Known rows, with every way that one mark hangs from another:
q_274[q_377[q_275[q_902]] q_957]: [ 0.52  0.73 -1.74  1.79  2.08 -1.07 -0.86 -1.14  0.98 -0.81 -1.04  1.00
  1.90 -0.20 -0.24  0.92 -0.08 -0.24 -1.30 -1.76 -2.91  1.38 -0.79]
q_538[q_902[q_275]]: [ 0.30  3.91 -2.55  1.10 -3.52 -1.37 -0.56 -2.94 -0.29 -0.16 -1.75 -2.15
 -2.05 -0.35 -2.23 -1.65  1.57  0.47 -0.37 -0.52  0.12  1.42  0.25]
q_538[q_377 q_902]: [ 0.13  3.10 -0.79  0.32 -1.62 -3.52 -1.84 -2.96 -0.85 -0.60 -0.59 -0.77
 -0.20 -0.68 -0.83 -0.32 -0.73  1.12 -3.34 -0.70 -1.71  0.77  1.20]
q_538[q_957[q_275]]: [-0.32  0.75  2.21  2.28 -0.12 -3.59  0.48 -0.02 -0.05  2.36 -0.09 -1.63
 -2.94 -0.17 -1.74 -0.79  0.37 -1.04  0.55 -1.56 -1.31  1.44  0.93]
q_377[q_275[q_957[q_274]]]: [ 0.53  1.81 -0.95  0.26  0.51 -3.37 -0.25  0.76 -0.34 -2.17 -2.53  0.11
 -1.16  1.73 -1.79  0.75  0.30  0.25 -1.86 -0.74 -3.97  2.06 -0.61]
q_902[q_274 q_275]: [ 0.18  1.95  0.16  0.36 -1.22 -1.26  1.13  0.62 -0.35  0.63 -0.41 -1.48
 -2.87  0.15 -0.97 -3.03  3.15  0.81 -1.18  0.83  0.49  0.06  0.56]
q_274[q_377[q_275]]: [ 0.33 -0.53 -0.42 -0.03  1.77 -1.59 -0.52  0.45 -0.03  1.00 -2.02  0.28
 -0.54  0.20 -0.39 -0.17 -1.01  1.45 -3.20 -2.27 -3.03  3.59 -0.86]
q_957[q_274[q_377] q_275]: [ 0.16  1.41 -1.87  0.58  1.46 -1.81  0.25  1.92 -0.07  0.24 -2.45 -2.04
 -2.29 -0.48 -1.61 -2.27  2.77  0.53 -5.55 -0.44 -1.84  2.66  1.29]
q_377[q_275[q_902[q_274]]]: [ 0.74  1.66 -1.55  0.16  0.46 -2.40 -0.88 -1.48 -0.72 -0.83 -2.86 -0.32
  0.91  0.63 -0.87 -0.47 -0.04 -1.29 -1.82 -0.10 -3.03  1.73 -1.34]
q_902[q_274[q_377]]: [ 0.59  1.14  0.89  0.25  2.53 -1.80  0.29  1.73 -0.47  0.86 -0.76 -0.80
  0.06 -0.02  0.00 -1.80  1.38  1.47 -4.57  0.05 -1.37  1.68 -0.28]
q_957[q_274 q_275[q_902]]: [ 0.42  3.18 -3.77  0.97 -0.10 -2.46 -0.21 -0.16 -0.91 -0.74 -3.49 -2.27
 -1.64 -0.60 -2.31 -2.25  3.35 -1.89 -2.84  0.43 -1.75  1.74  0.86]
q_377[q_275[q_902]]: [ 0.55  1.24 -2.41  0.35 -0.31 -2.28 -1.06 -1.98 -0.66 -0.35 -3.17  0.22
  0.15  0.33 -1.32  0.00 -0.81 -1.27 -0.30 -1.31 -3.20  2.59 -1.29]
q_274[q_377 q_957]: [ 0.47  0.92 -0.45  2.21  1.93 -0.48  0.06  0.45  1.23  0.49  0.82  1.49
  0.45 -0.47 -0.61 -0.14  0.77  1.22 -1.49 -1.78 -1.47  0.96  0.53]
q_902[q_274]: [ 0.74  2.11  0.41  0.65  0.75 -1.90  0.48  0.90 -0.52  0.40 -0.35  0.01
 -0.75  0.39 -1.07 -2.13  1.40  0.64 -2.86  0.50 -1.13  0.94  0.17]
q_274[q_377]: [ 0.30  0.25 -0.35  0.54  1.82 -1.48 -0.03  1.05 -0.32  1.73 -1.39  0.03
 -0.94 -0.50 -0.38 -1.03  0.14  1.61 -2.56 -2.03 -1.70  3.16 -0.17]
q_957[q_274]: [ 0.46  2.67 -1.10  0.92  0.24 -1.85  0.22  0.05  0.10 -1.23 -1.16  0.86
 -1.56  0.97 -1.93 -1.48  1.94  0.64 -3.58 -0.16 -1.54  1.87  0.96]
q_377[q_275]: [ 0.59  0.60 -1.01  0.34 -0.36 -1.67 -0.51 -0.68  0.15  0.29 -1.73  1.30
 -1.39  0.93 -1.68 -0.31 -1.15  0.33 -1.22 -1.67 -3.13  2.70 -0.56]
q_957[q_275[q_377]]: [-0.11  0.74 -2.57  0.67 -2.17 -2.07  0.26  1.15 -1.73  2.27 -1.63 -0.56
 -4.17 -1.66 -2.10 -3.75 -0.20 -0.36 -1.46 -2.06 -2.26  1.03  2.66]
q_274[q_957[q_275]]: [ 0.48  2.11 -2.07  2.80 -0.87 -0.51  0.32  0.25  1.20  0.81  0.37  0.82
 -1.83 -0.69 -2.62 -1.46  1.60 -0.44  0.51 -0.88 -1.34 -0.10  1.56]
q_902[q_275[q_377]]: [-0.50  0.79 -1.59  0.28 -3.24 -1.56  0.94 -0.15 -1.37  1.28 -0.42  0.14
 -4.83 -0.96 -1.15 -3.50  0.43  0.81  0.35 -2.14 -0.42  0.21  2.33]
q_274[q_377[q_275] q_957]: [ 0.54  0.14 -0.48  1.82  1.96 -0.65 -0.41 -0.08  1.65 -0.31  0.04  1.84
  0.74  0.30 -0.55  0.65 -0.38  1.05 -2.05 -1.94 -2.82  1.44 -0.21]
q_275[q_377 q_902 q_957[q_274]]: [ 0.05  3.20 -3.22  0.45 -0.28 -5.10 -0.19  0.29 -3.50 -2.61 -3.13 -0.94
 -0.60 -0.40 -0.63 -1.24  0.99 -1.54 -1.07 -0.98 -3.38 -0.05  1.30]

Rows:
[ 0.50  2.22 -0.85  1.86 -0.21 -1.35  0.56  1.16 -0.16  0.10  0.77  0.32
 -1.17 -0.53 -1.41 -2.94  1.65 -0.30 -2.63  0.28 -1.57 -1.44  2.19]
q_902[q_274[q_957[q_275[q_377]]]]
[ 0.24  2.14 -3.48  2.44 -1.40 -1.42 -0.10 -0.68 -0.59  0.29 -0.39  0.43
 -1.26 -1.66 -1.82 -2.23  0.83 -1.80  0.73 -1.38 -1.89 -1.00  2.34]
q_274[q_957[q_275[q_377 q_902]]]
[ 0.56  2.51 -2.34  0.27  0.54 -4.00 -0.81 -0.50 -1.14 -2.80 -3.92 -0.88
  0.31  1.10 -1.41  0.97  0.77 -1.37 -0.86 -0.38 -4.07  1.91 -1.39]
q_377[q_275[q_902 q_957[q_274]]]
[ 0.64  1.59 -0.11  1.70  2.32 -0.89  0.38  1.98  0.65  0.60  0.34 -0.86
  0.14 -0.56 -0.63 -1.89  2.41  0.53 -3.79  0.41 -1.24 -0.01  0.77]
q_902[q_274[q_377 q_957[q_275]]]
[ 0.02  2.26 -3.26  0.53 -0.87 -4.76 -0.25  0.32 -3.87 -0.55 -2.89 -0.86
 -0.86 -1.21 -0.57 -1.15 -0.46 -1.59  1.54 -1.97 -3.35  0.06  0.88]
q_275[q_377 q_902 q_957]
[ 0.38  3.45  0.25  0.05 -0.63 -3.71 -1.62 -2.23 -0.94 -1.18 -0.26 -1.56
  0.77 -0.39 -0.25 -0.96  0.14  1.06 -5.29  0.83 -1.48 -0.16  1.07]
q_538[q_377 q_902[q_274]]
[-0.65  0.63  3.32  1.06  1.10 -5.83 -0.42 -0.78 -1.25  1.14  0.22 -2.58
 -0.97 -0.97  0.36 -0.45  0.36 -1.56 -1.60 -0.26 -1.84 -0.47  1.54]
q_538[q_377 q_957[q_275[q_902[q_274]]]]
[ 0.41  0.54 -1.39 -0.04  2.20 -3.23 -0.86  0.55 -1.20 -0.20 -3.59 -1.39
  0.64 -0.04 -0.04  0.97 -0.30  0.06 -1.21 -1.85 -3.72  3.12 -1.88]
q_274[q_377[q_275[q_902 q_957]]]
[-0.12  2.02 -0.76  0.42 -0.27 -2.62  0.93  1.74 -0.63 -0.69 -1.78 -2.10
 -3.30  0.32 -1.08 -1.03  3.36  1.44 -0.48 -0.50 -0.64  1.22  0.41]
q_902[q_275[q_957[q_274[q_377]]]]
[ 0.28  2.14 -3.31  0.64  1.69 -2.36 -0.33  0.59 -0.82 -0.42 -3.85 -3.05
 -0.72 -0.99 -1.24 -2.01  3.26 -1.03 -4.57 -0.08 -1.91  2.56  0.56]
q_957[q_274[q_377] q_275[q_902]]
[ 0.14  1.63 -2.40  2.53 -1.58 -0.91  0.38  0.37  0.11  0.75  0.69  1.24
 -2.45 -1.21 -2.15 -2.42  0.48 -0.49 -0.02 -1.69 -1.86 -0.90  2.83]
q_274[q_957[q_275[q_377]]]
[ 0.38  1.45 -2.67  2.28  1.51 -0.91 -0.29  0.17  0.55  0.85 -1.06 -0.97
  0.36 -1.65 -0.95 -0.77  1.87 -0.73 -0.80 -1.20 -1.66  0.88  0.43]
q_274[q_377 q_957[q_275[q_902]]]
[ 0.25  2.79 -2.15  0.17  0.11 -5.02 -0.04  0.98 -4.05 -1.12 -2.52 -1.64
  0.05 -0.88  0.01 -1.86  0.48 -1.59 -0.40 -0.38 -3.13 -0.89  0.60]
q_275[q_377 q_902[q_274] q_957]
[ 0.26  1.54  0.60  1.38  0.82 -0.46  0.99  1.03  0.98 -0.07  1.05 -0.98
 -1.06 -0.26 -0.04 -2.11  3.58  1.32 -2.10  0.52  0.53 -0.80  0.65]
q_902[q_274[q_377 q_957] q_275]
[ 0.77  2.43 -1.47  1.58  2.27 -1.82 -0.42 -0.60 -0.36 -0.74 -1.10 -0.62
  2.39 -0.64  0.07 -0.81  2.03 -1.03 -1.84  0.41 -1.35  0.30 -0.54]
q_275[q_902[q_274[q_377 q_957]]]
[-0.47  2.04 -1.58  0.26 -2.37 -3.23  1.10  1.35 -1.79 -1.00 -1.20 -1.00
 -4.51 -0.08 -1.26 -2.49  2.04  0.72 -0.20 -1.23 -1.18 -0.38  2.23]
q_902[q_275[q_377 q_957[q_274]]]
[ 0.38  1.02 -0.62  0.13  2.18 -1.99 -0.33  0.47  0.34 -1.43 -2.02  0.31
 -0.52  1.12 -0.81 -0.40  0.91  1.31 -5.92 -0.88 -2.73  3.14 -0.07]
q_957[q_274[q_377[q_275]]]
[ 0.03  3.81  0.04  0.90 -1.99 -2.64 -1.08 -2.77  0.28 -1.83  1.17 -1.60
 -0.18 -0.57 -0.31 -1.15  1.94  1.03 -3.21  1.09 -0.01 -2.12  1.83]
q_538[q_377 q_902[q_274[q_957] q_275]]
[-0.83  0.37  2.58  1.21  0.43 -5.70 -0.62 -1.21 -1.24  1.60  0.00 -2.10
 -1.63 -1.25 -0.09 -0.04 -0.26 -1.49 -0.32 -1.24 -2.03  0.11  1.49]
q_538[q_377 q_957[q_275[q_902]]]
[ 0.60  2.00 -1.28  0.35  2.20 -2.44 -0.44 -0.24 -1.43  0.12 -2.53 -1.67
  1.60 -0.73  0.19 -1.34  1.66 -0.79 -2.59  0.19 -1.54  1.67 -1.04]
q_275[q_902[q_274[q_377]]]
[-0.61  1.14  1.71  1.84 -0.08 -4.26  0.61  0.12 -0.73  0.36 -0.05 -1.06
 -3.17  0.15 -1.43 -1.89  0.67 -1.01 -2.68 -1.40 -1.88  0.52  2.65]
q_538[q_957[q_274 q_275[q_377]]]
[-0.46  1.35 -1.44  0.27 -2.83 -3.11  1.06  1.28 -2.16  0.59 -1.06 -1.02
 -4.68 -0.60 -1.20 -2.50  1.01  0.77  1.78 -1.96 -1.16 -0.34  1.90]
q_902[q_275[q_377 q_957]]
[-0.38  2.68  3.52  1.26 -0.19 -5.76 -1.34 -2.20 -0.73 -0.05  0.57 -3.99
 -0.14 -0.57 -0.23 -0.45  0.40 -0.54 -4.29  0.64 -1.40 -0.70  1.65]
q_538[q_377 q_902[q_274] q_957[q_275]]
[-0.01  0.76 -0.43 -0.51  0.39 -4.95 -1.34 -0.61 -1.67 -1.10 -1.95 -0.25
 -0.19 -0.16  0.03  1.16 -1.27 -0.17 -0.72 -1.21 -4.03  0.85 -0.01]
q_538[q_377[q_275[q_902 q_957]]]
[-0.53  2.41  3.21  1.58 -0.69 -5.65 -1.64 -3.79 -0.47 -0.29  0.89 -1.57
  0.07 -0.11 -0.08  1.05 -1.33  0.14 -2.24 -1.20 -1.44  0.21  1.25]
q_538[q_377 q_902 q_957]
[ 0.80  3.31 -1.84  1.78  0.79 -1.82 -0.32 -1.25 -0.38 -1.02 -0.88 -0.01
  1.76 -0.34 -0.82 -1.01  2.13 -1.73 -0.45  0.81 -1.25 -0.30 -0.23]
q_275[q_902[q_274[q_957]]]
[ 0.00  2.91  1.85  1.80  1.01 -4.25 -1.33 -3.19  0.66 -2.11 -1.16 -2.28
  1.17  1.40 -0.73  1.27  0.20 -0.08 -4.90 -0.73 -1.98  2.30 -0.43]
q_538[q_902 q_957[q_274[q_377[q_275]]]]
[-0.43  2.53  3.14  0.94  0.12 -5.95 -2.05 -4.34  0.23 -3.06 -0.05 -1.36
  0.66  1.39 -0.17  1.88 -1.08  0.01 -5.40 -0.46 -2.88  0.55  0.88]
q_538[q_377[q_275] q_902 q_957[q_274]]
[ 0.85  4.13 -1.13  1.90  0.49 -1.34 -1.03 -1.75  0.43 -1.47 -0.35 -1.39
  2.18 -0.05 -0.90 -0.74  1.49  0.60 -4.34  0.53 -0.95  0.46 -0.08]
q_538[q_902[q_274[q_377 q_957]]]
[-0.60  0.76  0.71  1.94 -0.66 -4.46  0.07 -1.01 -1.63  1.84 -0.94 -1.79
 -2.27 -1.10 -0.96 -1.62 -0.38 -2.35  0.76 -2.10 -1.97  0.54  1.58]
q_538[q_957[q_275[q_377 q_902]]]
[ 0.04  4.17  1.47  2.40 -0.54 -4.17 -0.87 -3.44  0.36 -1.98 -0.49 -1.90
  0.11  1.27 -1.74  0.50  1.08 -0.56 -3.21 -0.15 -0.94  1.37  0.32]
q_538[q_902 q_957[q_274]]
[ 0.64  0.46  0.87 -0.18  2.53 -1.80 -0.12  1.21 -0.26  0.26 -1.34 -0.52
  0.44  0.56  0.08 -1.20  0.45  1.28 -5.09 -0.21 -2.44  2.15 -0.85]
q_902[q_274[q_377[q_275]]]
[ 0.78  2.56 -0.57  2.06  0.50 -0.97  0.52  1.14  0.69  0.08  0.69 -0.13
 -0.62 -0.13 -1.77 -2.23  2.44 -0.23 -2.14  0.98 -1.09 -0.84  1.14]
q_902[q_274[q_957[q_275]]]
